Every row comes from one small tree of marks. The marks that hang from a mark follow it in brackets, in the order of their numbers. Every link used is in the known rows. Which tree was each row made from?
Known rows
J_132(J_323(J_60 J_615)): [-2.42  0.54  0.11  0.18 -0.15 -0.83  3.37 -1.79  1.13  0.23 -1.43  2.04
  0.27 -0.88  1.48  0.48  0.83  0.15  0.21  1.64 -0.05 -2.56  1.64]
J_700(J_60 J_725(J_323) J_779): [ 3.46 -0.47 -0.54  0.23 -0.71  0.12  0.16  0.98 -1.34  0.99  0.37 -4.13
  0.28  0.94 -1.91  0.92 -0.77 -1.69 -0.83 -2.66  1.21  3.18 -2.76]
J_779(J_700(J_725)): [ 0.20 -1.76  1.76 -0.64 -1.13 -0.52  0.71  0.11 -1.45  0.01 -0.16 -0.27
  0.15  1.39  0.68 -1.34  0.34  0.59 -0.81 -0.71  1.49 -0.04 -1.44]
J_725(J_132 J_323(J_60 J_615)): [-3.75  0.78 -1.16  0.79  2.49  1.36 -1.69  1.10 -0.25  0.72 -1.97  1.52
 -1.26 -1.83 -0.70 -0.09  0.02  2.24 -0.19  1.73 -3.10 -0.52  2.84]
J_518(J_323(J_60) J_615): [-2.78 -0.55 -1.01 -1.54 -0.61 -1.66  1.49 -3.72 -1.52 -1.93 -1.25 -1.26
 -0.72  0.41  1.11 -2.85 -0.33 -2.11 -2.75  1.26 -0.08 -1.22  0.73]
J_725(J_132 J_323(J_518)): [-0.84  0.93 -1.56  0.71  2.96  1.31 -3.81  0.65 -1.05 -1.05 -0.74  2.39
 -0.46 -0.92  1.12  1.34  0.39  1.82  0.66 -0.18 -3.41  1.31  3.06]
J_518(J_323): [-0.48  0.20  0.22 -0.72  1.01 -1.28  0.48 -3.66 -4.06 -2.47 -0.94 -1.40
 -0.84  0.58  1.80 -1.46  0.25 -0.90 -0.64 -0.01 -1.43 -0.98 -0.68]
J_323(J_518): [ 1.31 -0.73 -0.23  0.68  0.81 -0.71 -0.07 -0.17 -0.39 -1.22  1.29  2.51
  0.69 -0.65  2.18  2.02  1.42  0.77  1.02 -0.19  0.49  0.84  0.14]
J_700(J_60(J_323(J_518)) J_725 J_779): [ 5.54 -0.69  0.95  0.68 -1.49 -1.33  1.61  2.62  1.14  0.37  3.73 -4.32
  1.73  2.68 -2.65  0.73 -1.22 -1.60  0.36 -1.93  2.08  1.53 -3.91]
J_725(J_132 J_323(J_60)): [-2.74  0.41 -0.98 -0.07  2.23  2.03 -3.95  0.48 -1.78  0.27 -2.93  0.71
 -0.87 -1.50 -0.30  0.44  0.18  0.67 -0.14  0.19 -3.99 -0.02  3.36]
J_700(J_725(J_132(J_323)) J_779): [ 2.67  0.53  1.04  0.44 -0.87  0.03  2.24  0.49  0.20  0.86 -0.06 -2.35
  0.70  0.11 -0.60 -0.87  0.54 -1.21  1.10 -1.38 -2.61  1.01  0.19]
J_700(J_725): [ 2.66 -1.25  0.12  0.06 -1.16 -0.61  2.08 -0.47 -1.59 -0.51  1.12 -0.73
  0.41  0.62  0.34 -1.15  0.82 -0.02 -0.85 -1.01  0.55  1.59 -1.00]
J_132(J_323(J_60 J_518 J_615)): [-1.54 -0.43 -0.24 -0.04  0.02 -1.52  3.29 -0.59  3.32 -0.03  0.06  3.35
  0.91 -0.90  1.93  2.01  1.16  0.46  0.82  2.34  0.65 -2.09  1.56]
J_779(J_700): [-1.70 -0.35  1.80  0.36  0.29  0.15 -1.05 -0.93 -2.68 -0.45 -1.52  1.27
 -0.35  0.36  2.25 -0.08  0.68  1.05 -0.04 -0.83  0.70 -1.60 -0.22]
J_779(J_700(J_60 J_725(J_132 J_323))): [-0.16 -0.63  0.15 -1.77 -0.96  1.71 -2.67  0.91 -0.15  1.02 -0.71 -2.14
 -1.57  1.08 -1.13 -1.01 -1.27 -0.02 -0.95 -0.05  0.65  1.64 -1.03]
J_779(J_700(J_60(J_323) J_725(J_132))): [ 1.06 -0.04  1.74 -1.22 -1.74  0.75 -1.60  1.47  0.14  0.58  1.22 -3.33
 -0.75  2.80 -2.38 -2.28 -1.83 -0.31 -0.54  0.34  0.84 -0.56 -2.05]
J_615(J_323): [ 1.16  0.39 -0.20 -0.27  0.61 -0.03  0.19 -2.44 -1.92  0.11 -0.82 -0.72
 -0.33 -1.11  2.34 -1.73  0.44  0.59  0.34 -1.13 -0.35 -1.43  0.26]
J_725(J_132 J_323(J_60 J_518)): [-1.96 -0.43 -1.41 -0.23  2.49  1.48 -3.88  1.62  0.59 -0.28 -1.41  2.03
 -0.18 -1.51 -0.05  1.86  0.55  1.15  0.55  1.08 -3.48  0.66  3.13]
J_779(J_700(J_60)): [-0.32 -0.30  1.26 -0.87 -1.27  0.61 -1.75 -0.86 -0.92  0.33 -0.60 -0.36
 -0.94  0.38  1.27  0.76 -0.13 -0.16 -0.09 -0.21  2.97 -0.12 -2.03]
J_725(J_132(J_323(J_60 J_615(J_518)))): [-2.53  1.90 -0.77  0.58 -0.75  0.57  0.61 -1.05  3.45  0.57 -0.66  2.38
  0.11 -2.68 -0.19 -0.96  1.48  0.20  1.44  3.76 -2.21 -1.42  1.54]
J_132(J_323(J_60)): [-1.37  0.35  0.46 -0.87 -0.29 -0.16  1.17 -2.35 -0.40 -0.34 -2.45  1.35
  0.63 -0.54  2.00  0.86  1.05 -1.33  0.04  0.08 -1.12 -2.16  2.09]
J_132(J_323): [-0.14  1.79  0.17  0.25  0.24 -0.16  1.17 -3.51 -2.12 -1.39 -1.78  1.65
  0.36 -0.09  2.79  0.29  0.87 -0.68  0.18 -1.25 -1.13 -1.58  1.93]
J_661(J_779(J_700(J_60 J_725))): [ 2.16 -1.84  1.21 -1.50 -1.47  0.28 -0.01  1.62 -0.45  1.42  1.65 -2.23
 -0.55  0.38 -2.39  0.62 -1.66 -1.76 -0.11 -2.03  4.33  1.83 -3.71]
J_779(J_700(J_60 J_725(J_132))): [ 1.22 -1.19  1.12 -1.94 -2.73  1.07 -0.90  1.19  1.18  1.43  0.90 -2.23
 -1.28  0.74 -0.99 -1.09 -0.48 -0.35 -0.32  1.00  1.70  1.66 -2.27]
J_700(J_779): [ 1.51  0.50  1.31  2.41  0.90 -0.22  0.36 -0.05 -3.01  0.07 -0.45 -0.59
  0.77 -0.61  0.83  1.35  0.96  0.06  1.17 -2.72 -0.46  0.13 -0.78]
J_132(J_323(J_615(J_518))): [-1.10  2.83 -1.23  1.88 -0.55 -0.76  2.36 -3.38  1.16 -0.95 -0.14  3.07
  0.85 -1.51  1.57 -0.82  1.43  0.27  0.72  1.66  0.27 -1.81  0.12]
J_779(J_700(J_60(J_323) J_725)): [ 1.42 -0.53  1.81 -1.07 -2.04 -0.25 -0.26  0.43 -0.85  0.03  0.97 -3.22
  0.09  3.44 -1.65 -1.73 -1.65 -0.54 -1.27 -0.72  2.70 -0.90 -2.89]

Write each row's tree
[-0.43  2.86 -0.25  3.42  0.95 -1.14  0.28 -1.10 -0.98 -1.40  1.74  1.17
  1.23  0.38 -1.04 -2.23 -0.02  1.67  0.18  0.73 -0.11 -2.71 -1.01] -> J_60(J_323(J_615(J_518)))
[-0.93 -1.71 -1.32 -0.20 -0.92 -1.08  0.80  0.02  2.25 -0.49  1.02  2.57
  0.69 -0.75  1.24  0.61  0.96 -0.33 -1.14  1.23  1.74  0.61  1.40] -> J_323(J_60 J_518(J_615))
[-1.00 -2.08 -0.14  0.69  0.24 -1.42  2.33  1.71  3.02  0.38  1.64  3.11
  0.64 -1.43  0.69  2.10  1.12  1.80  0.75  2.76  1.64 -0.30 -0.06] -> J_323(J_60 J_518 J_615)
[ 0.44 -0.25  1.02 -2.60 -3.02  0.91 -0.07 -0.25  1.90  1.10 -0.20 -1.77
 -1.07  1.15 -0.24 -1.22 -0.57 -1.29 -0.05  0.99  1.19  0.66 -1.15] -> J_779(J_700(J_60 J_725(J_132(J_323))))
[-1.48  1.18  0.12 -0.78 -0.12  1.27 -0.41 -1.10  0.67  0.24 -2.19  1.07
 -0.29 -1.41  0.90 -0.03  0.94 -0.68  0.84  1.23 -3.49 -1.36  3.19] -> J_725(J_132(J_323(J_60)))
[-1.44 -0.13 -1.28 -0.82 -0.99 -1.15  2.01 -2.12  2.56 -0.91 -0.61  2.92
  1.04 -0.34  2.45  0.58  0.61 -1.58 -0.85  1.06  0.70 -1.15  2.99] -> J_132(J_323(J_60 J_518(J_615)))
[ 1.54 -1.82  1.11 -1.68 -3.00  0.10  0.41  0.28  0.22  0.78  0.75 -2.00
 -0.55  1.49 -0.39 -0.62 -0.40 -0.61 -0.81 -0.18  3.60  1.14 -3.31] -> J_779(J_700(J_60 J_725))
[ 1.34 -0.33 -0.05  2.35  1.29 -1.11  2.72  1.55 -1.82  0.63  0.09 -1.49
  0.67  0.69 -1.38 -0.36 -0.25  1.01 -0.70 -2.25  0.07  1.36 -1.32] -> J_700(J_725(J_323(J_615)) J_779)
[ 3.62  1.05  0.89  1.65  0.21 -0.63 -0.81  1.42 -0.25 -0.24  2.28 -2.38
  1.27  1.41 -1.28  2.32 -0.93 -0.91  1.06 -2.19  1.18  0.06 -2.53] -> J_700(J_60(J_323(J_518)) J_779)
[-0.43 -0.70  0.70 -0.39  1.76  1.32 -2.54  2.13 -2.22  0.82 -0.35 -0.99
 -0.99  0.05 -2.42 -0.42 -1.62 -0.15 -0.06 -2.69 -0.43  1.09 -0.15] -> J_661(J_779(J_700(J_725(J_132 J_323))))
[ 2.04 -0.64  1.73 -0.82 -0.47  0.04 -0.69  1.93 -1.18  0.71  1.93 -3.53
 -0.14  2.04 -3.72 -0.40 -2.85 -1.70 -0.51 -2.80  3.35 -0.04 -3.52] -> J_661(J_779(J_700(J_60(J_323) J_725)))
[-0.62 -0.62 -0.06 -1.04  0.06 -0.78  1.07 -1.23  1.84 -0.74 -0.88  2.79
  1.23 -0.57  2.46  2.52  1.36 -1.05  0.65  0.88 -0.57 -1.49  2.04] -> J_132(J_323(J_60 J_518))
[ 3.17  0.23 -0.74 -0.01 -0.71  1.40 -1.06  2.09 -0.30  1.55  0.40 -4.22
 -0.43  0.19 -2.83  0.21 -0.86 -1.18 -0.22 -1.63 -0.91  3.75 -1.49] -> J_700(J_60 J_725(J_132 J_323) J_779)
[ 5.13  0.23  1.29  0.96 -1.71 -0.77  1.49  1.49 -0.90  0.72  2.33 -5.35
  1.19  2.89 -3.09 -0.75 -1.40 -1.87 -0.41 -2.65  1.35  0.89 -3.84] -> J_700(J_60(J_323) J_725 J_779)
[ 0.16  1.12  0.39  2.56  2.07 -1.84  1.13  0.70 -0.08 -1.63  2.54  1.74
  0.96  1.55  0.11  0.06 -0.47  2.34  0.33  0.15  0.23 -2.53  0.25] -> J_60(J_323(J_518 J_615))
[-1.77  0.64 -1.16 -0.90 -0.66  0.09  0.09 -0.91  3.38 -0.29 -0.40  2.45
  0.00 -1.13  1.40 -0.16  0.63 -0.89  0.18  2.05 -1.86 -0.43  3.79] -> J_725(J_132(J_323(J_60 J_518(J_615))))
[ 2.06  1.96  1.14  2.72  0.20 -0.59  1.23  1.15 -0.90  0.53  1.72 -2.94
  0.34  1.29 -1.97  0.53 -1.40 -0.12  0.59 -1.38  1.60 -0.93 -2.76] -> J_700(J_60(J_323(J_615)) J_779)
[ 4.68 -0.57  0.52 -0.13 -2.64  0.86  0.86  2.14  1.24  2.02  2.16 -4.55
 -0.23 -0.22 -2.52  0.08 -0.10 -1.60  0.83 -0.65  0.30  3.79 -3.16] -> J_700(J_60 J_725(J_132) J_779)
[ 0.36 -0.54  1.22 -0.50 -0.03  0.86 -1.86  0.79 -1.45  0.98  0.48 -0.97
 -0.98 -0.59 -1.27  1.89 -1.46 -1.32  0.43 -2.25  3.70  0.70 -2.64] -> J_661(J_779(J_700(J_60)))
[-1.16 -1.02 -0.94 -0.29  0.55  0.51  0.85  2.08  0.82  1.05 -0.23 -0.59
 -0.74 -0.42 -2.09 -1.54 -0.17  1.49 -1.05  1.65 -2.04  1.11  1.29] -> J_700(J_725(J_132 J_323(J_60 J_615)))
[-3.78  1.53 -2.19  1.40  1.49  1.41 -2.57  0.55  1.50  0.61 -1.28  2.11
 -0.33 -3.03 -1.71 -0.82  0.74  1.88  0.34  3.02 -2.51 -0.19  1.65] -> J_725(J_132 J_323(J_60 J_615(J_518)))
[ 0.05  1.43 -0.41 -0.22  0.49  0.53 -0.61 -1.06  1.17 -0.96 -0.12  2.36
 -0.06 -0.87  2.20  0.89  1.04  0.17  1.74  0.90 -2.91 -0.24  3.01] -> J_725(J_132(J_323(J_518)))
[-1.02 -1.15  0.76 -0.49  0.58  0.12 -0.97  0.04 -2.87 -0.38 -1.85 -0.10
 -0.07  1.65  0.34 -1.11 -0.43  0.85 -1.49 -1.60  0.42 -0.22 -0.26] -> J_779(J_700(J_725(J_323)))
[-1.47 -1.13 -1.29 -0.10  2.38  0.06 -2.29  0.52 -0.63 -0.87 -1.49  2.31
  0.72 -0.70  1.11  2.49  0.71  0.59 -0.31 -0.28 -1.29  0.21  2.06] -> J_725(J_323(J_60 J_518))
[-0.46  1.39 -1.51  0.19 -0.40 -1.22  1.73 -3.24  1.08 -1.92  0.19  3.21
  0.80  0.23  3.53  0.15  0.52 -1.03 -0.51 -0.11  0.76 -0.71  2.69] -> J_132(J_323(J_518(J_615)))
[-2.30  1.25 -0.81  0.84 -0.95 -0.80  2.55 -2.35  2.74  0.10 -0.79  2.84
  1.14 -2.02  0.72 -0.43  1.54 -0.29  0.63  2.84  0.14 -2.32  0.37] -> J_132(J_323(J_60 J_615(J_518)))
[-0.18 -1.22  0.76 -0.05  1.77  0.23 -1.31  1.34 -3.14  0.35 -0.53 -0.85
 -0.24  0.54 -1.69 -0.04 -1.63 -0.51 -0.70 -3.50  1.41  0.80 -1.01] -> J_661(J_779(J_700(J_725(J_323))))
[ 1.86  0.15  0.02  1.39  1.22  0.89 -0.57  1.93 -2.17  0.65 -0.67 -2.37
  0.27  0.10 -1.69 -0.74  0.02  0.18  0.20 -2.42 -3.24  2.31  0.25] -> J_700(J_725(J_132 J_323) J_779)
[-1.91  1.09 -1.83  1.64  3.03  0.58 -1.60  1.23  0.36 -0.75  0.31  2.98
 -0.93 -1.27  0.44  0.84  0.28  3.07  0.63  1.24 -2.33  0.57  2.74] -> J_725(J_132 J_323(J_518 J_615))
[-1.49 -0.20 -0.90 -0.66 -0.62 -0.99 -0.53 -3.16 -0.42 -1.60 -0.69 -0.37
  0.60 -1.40  0.24 -1.72  1.50 -1.55 -0.19  2.37 -1.01 -0.85 -2.05] -> J_615(J_518(J_323(J_60)))
[-1.44  0.57 -1.69  1.87  3.00 -0.78 -0.18  0.20 -0.73 -1.19  0.17  3.45
 -0.07 -0.44  1.48  1.57  0.29  2.54 -0.15 -0.05  0.19  0.06  1.47] -> J_725(J_323(J_518 J_615))
[-1.99  0.41 -0.32 -0.24  0.24  0.01  1.33  0.50  3.93  0.40  0.13  2.91
 -0.24 -1.70  0.90  1.05  0.93  0.92  1.75  3.38 -1.89 -1.35  2.64] -> J_725(J_132(J_323(J_60 J_518 J_615)))
[-0.48  0.78  1.78 -0.08 -0.45  0.35 -2.36 -0.55 -1.91 -0.36 -0.33 -1.63
 -0.43  2.28 -0.03 -0.46 -1.41  0.02 -0.41 -0.91  1.77 -2.19 -1.60] -> J_779(J_700(J_60(J_323)))
[-1.02 -0.38 -1.33 -0.91 -0.96 -0.52  1.20 -2.32  0.48  0.62 -0.90 -0.36
 -0.26 -1.13  1.33 -3.05 -0.15 -0.60 -1.75  0.38  1.14 -1.18  1.65] -> J_518(J_615(J_323(J_60)))
[-3.09 -0.30 -1.53  0.70  2.62  0.73 -1.55  2.46  2.08  0.33 -0.50  2.82
 -0.63 -1.81 -0.43  1.33  0.37  2.48  0.47  2.53 -2.28  0.18  2.84] -> J_725(J_132 J_323(J_60 J_518 J_615))
[ 0.14 -0.30  1.48 -1.15 -0.03  0.66 -0.01  0.83 -0.27  0.93 -0.08 -0.81
 -0.56  0.03 -1.60 -0.48 -1.21 -1.49  0.81 -1.56  0.11 -0.07 -0.20] -> J_661(J_779(J_700(J_725(J_132(J_323)))))
[-0.92 -1.39  0.29 -0.85  0.82  0.44 -2.42  1.80  0.02 -0.15 -0.43  0.59
 -0.40  0.93  0.09 -0.62 -0.20  1.47 -0.17  0.12 -0.92  0.85  0.69] -> J_779(J_700(J_725(J_132 J_323(J_518))))
[ 3.74 -0.64 -0.37 -1.50 -2.96  1.12  0.46  0.67  1.33  1.12  2.23 -2.80
 -1.11 -0.05 -1.78 -0.86 -0.01 -0.90 -0.33  0.90  0.59  3.57 -1.85] -> J_700(J_60 J_725(J_132))
[ 0.72 -1.97 -0.22 -1.86 -0.91  0.16 -1.49  1.12  0.72  0.08  0.38 -0.83
 -0.27  1.65 -0.14  0.74 -0.61 -0.19 -0.99 -0.30  3.00  1.75 -2.05] -> J_779(J_700(J_60 J_725(J_323(J_518))))
[-0.53  1.03 -0.60  0.83  0.47 -1.49  3.21 -1.70  1.68 -1.06  0.84  3.56
  0.47 -0.43  2.71  1.31  0.86  1.00  1.10  1.11  0.61 -1.40  1.28] -> J_132(J_323(J_518 J_615))
